Each row comes from the steps of one walk. Every step used is in the known rows, and no mark comes twice. Write the walk behind each row, first mark first.
(in the rows, 128 means zero)
Known rows:
t-d-q: 152	162	141	146	138	134	133	118	102	142	135	131	101	74	158	191	115	138	132	112	119	108
q-d-f: 116	186	136	142	144	127	168	102	124	162	130	157	134	129	156	183	125	137	123	151	150	126
q-d-f-r-t: 161	176	138	157	209	140	135	80	133	171	145	153	147	109	181	232	129	172	135	157	184	102
t-r-d: 159	138	108	161	195	144	131	118	123	142	135	110	121	158	153	142	85	124	172	136	130	101
c-r-f-t-d: 166	120	136	123	163	124	161	98	99	174	115	113	147	104	137	230	96	181	131	132	214	84
c-r-t-q: 181	76	133	148	173	119	103	77	103	136	112	142	153	116	162	150	121	182	163	110	168	112
r-f-d: 125	109	115	112	151	141	143	109	101	150	135	139	136	101	142	176	117	159	124	146	169	85
q-d-f-t-r-c: 129	189	120	185	199	149	148	107	128	152	139	106	155	133	155	238	116	110	93	175	157	127
d-r-f: 122	115	144	129	174	107	140	118	123	148	138	92	146	164	155	181	104	147	139	160	145	96
r-c: 126	108	111	135	138	138	97	128	138	109	126	122	127	112	122	139	141	105	125	137	114	149
f-r-c: 135	121	116	142	168	145	94	118	163	119	152	112	122	98	126	152	137	114	129	137	145	154
f-t-q-d-r-c: 142	119	114	168	211	164	107	89	116	152	150	94	140	105	136	199	112	173	72	156	149	147
t-f: 139	147	120	140	116	114	160	112	121	135	154	114	144	131	140	160	130	122	106	143	127	123
d-f: 117	159	138	146	126	123	160	123	128	130	133	126	138	139	160	160	134	117	132	140	134	113
r-d-f: 138	139	114	154	160	152	154	118	119	133	125	135	129	130	169	162	118	138	165	140	132	92
c-r-t-d-f: 180	146	142	152	174	110	153	70	119	175	115	151	140	128	194	233	115	161	166	126	187	82
t-r: 137	156	132	154	160	115	137	123	132	140	141	103	131	166	143	142	101	100	140	137	132	121
c-r-d-f-t: 138	122	120	158	181	155	168	102	128	146	103	137	156	117	161	185	115	182	159	136	194	91
r-d: 150	110	104	136	163	157	123	123	119	129	120	134	118	119	138	129	112	152	160	127	126	107
q-d: 129	154	127	125	146	132	137	107	124	157	124	157	124	120	124	151	119	148	120	138	146	140
c-r-t-q-d: 180	102	131	145	191	123	110	55	98	166	108	172	149	107	157	174	113	202	153	121	185	124

Which walk is each row?
113	102	140	127	161	126	149	90	107	144	109	166	141	69	163	190	120	183	166	129	193	89 -> c-r-f-d-q
132	145	102	135	132	138	168	90	119	156	165	135	134	102	146	174	128	145	91	143	154	109 -> t-f-d
163	105	109	140	173	122	148	52	122	167	135	163	161	107	170	200	132	187	131	134	198	91 -> c-r-t-f-d
152	148	124	180	198	149	124	126	112	123	128	119	120	116	174	163	94	133	179	129	109	94 -> t-r-d-q
129	99	143	115	143	96	146	107	122	144	104	138	153	138	139	158	113	153	172	135	184	110 -> c-r-f
150	97	136	152	190	137	136	111	86	143	152	60	162	128	154	201	98	185	95	156	160	83 -> d-r-f-t-q
116	158	137	138	185	122	140	94	143	174	138	133	124	156	144	167	104	161	118	150	149	138 -> q-d-r
196	129	123	137	169	135	109	100	100	157	130	131	122	108	160	205	117	156	132	124	138	85 -> r-t-d
135	137	116	163	168	126	106	124	142	120	139	96	131	152	138	153	115	77	136	146	116	143 -> t-r-c
144	165	122	173	186	154	130	78	130	148	170	127	125	83	161	200	123	133	117	151	165	152 -> t-q-d-f-r-c
162	125	115	160	167	145	130	85	91	136	149	149	151	56	188	227	146	179	107	141	135	71 -> r-t-f-d-q
159	92	128	140	152	146	132	124	66	126	138	85	161	92	135	184	113	172	96	143	157	86 -> r-f-t-q
143	138	111	160	174	174	157	127	109	132	124	117	147	109	158	190	121	164	128	145	150	80 -> r-d-f-t
157	114	123	157	177	126	141	59	109	148	128	171	158	65	191	222	140	194	140	129	177	83 -> c-r-t-f-d-q
176	122	118	148	150	117	128	102	105	135	142	119	163	126	163	193	142	147	113	147	127	92 -> r-t-f
145	140	107	155	158	131	126	103	156	128	178	98	137	100	139	185	140	108	107	151	144	147 -> t-f-r-c
169	133	142	163	189	118	142	50	99	169	114	171	158	117	190	207	118	189	157	134	191	110 -> c-r-t-q-d-f
163	150	116	172	187	155	144	103	125	133	168	119	126	65	174	194	119	165	149	135	137	98 -> t-f-r-d-q
195	130	126	154	213	152	98	70	105	165	156	141	135	83	158	193	115	195	124	133	175	118 -> f-r-t-q-d
174	146	131	165	180	140	131	77	80	156	135	150	150	108	187	213	124	175	125	147	148	98 -> r-t-q-d-f
125	172	140	153	156	131	159	112	153	141	160	117	132	124	163	173	128	127	135	141	167	119 -> d-f-r
126	152	116	153	134	141	161	95	107	138	159	142	131	62	166	192	137	154	99	136	134	100 -> t-f-d-q
190	137	139	155	172	139	101	107	86	140	126	137	120	67	180	226	125	162	141	118	118	77 -> r-t-d-q
121	143	143	127	193	112	147	97	120	178	134	123	142	156	152	204	95	168	130	170	162	108 -> q-d-r-f
159	199	139	155	162	135	170	96	140	174	174	112	108	111	172	216	108	130	133	132	178	107 -> t-d-f-r
127	146	134	155	185	133	145	111	93	143	144	120	137	97	177	210	98	139	144	150	153	71 -> t-r-f-d-q
154	107	136	135	177	130	151	80	79	168	113	135	166	93	132	202	99	209	120	142	215	110 -> c-r-f-t-q-d
142	128	139	141	196	119	141	82	92	174	150	109	139	141	161	196	85	181	124	160	161	109 -> t-q-d-r-f
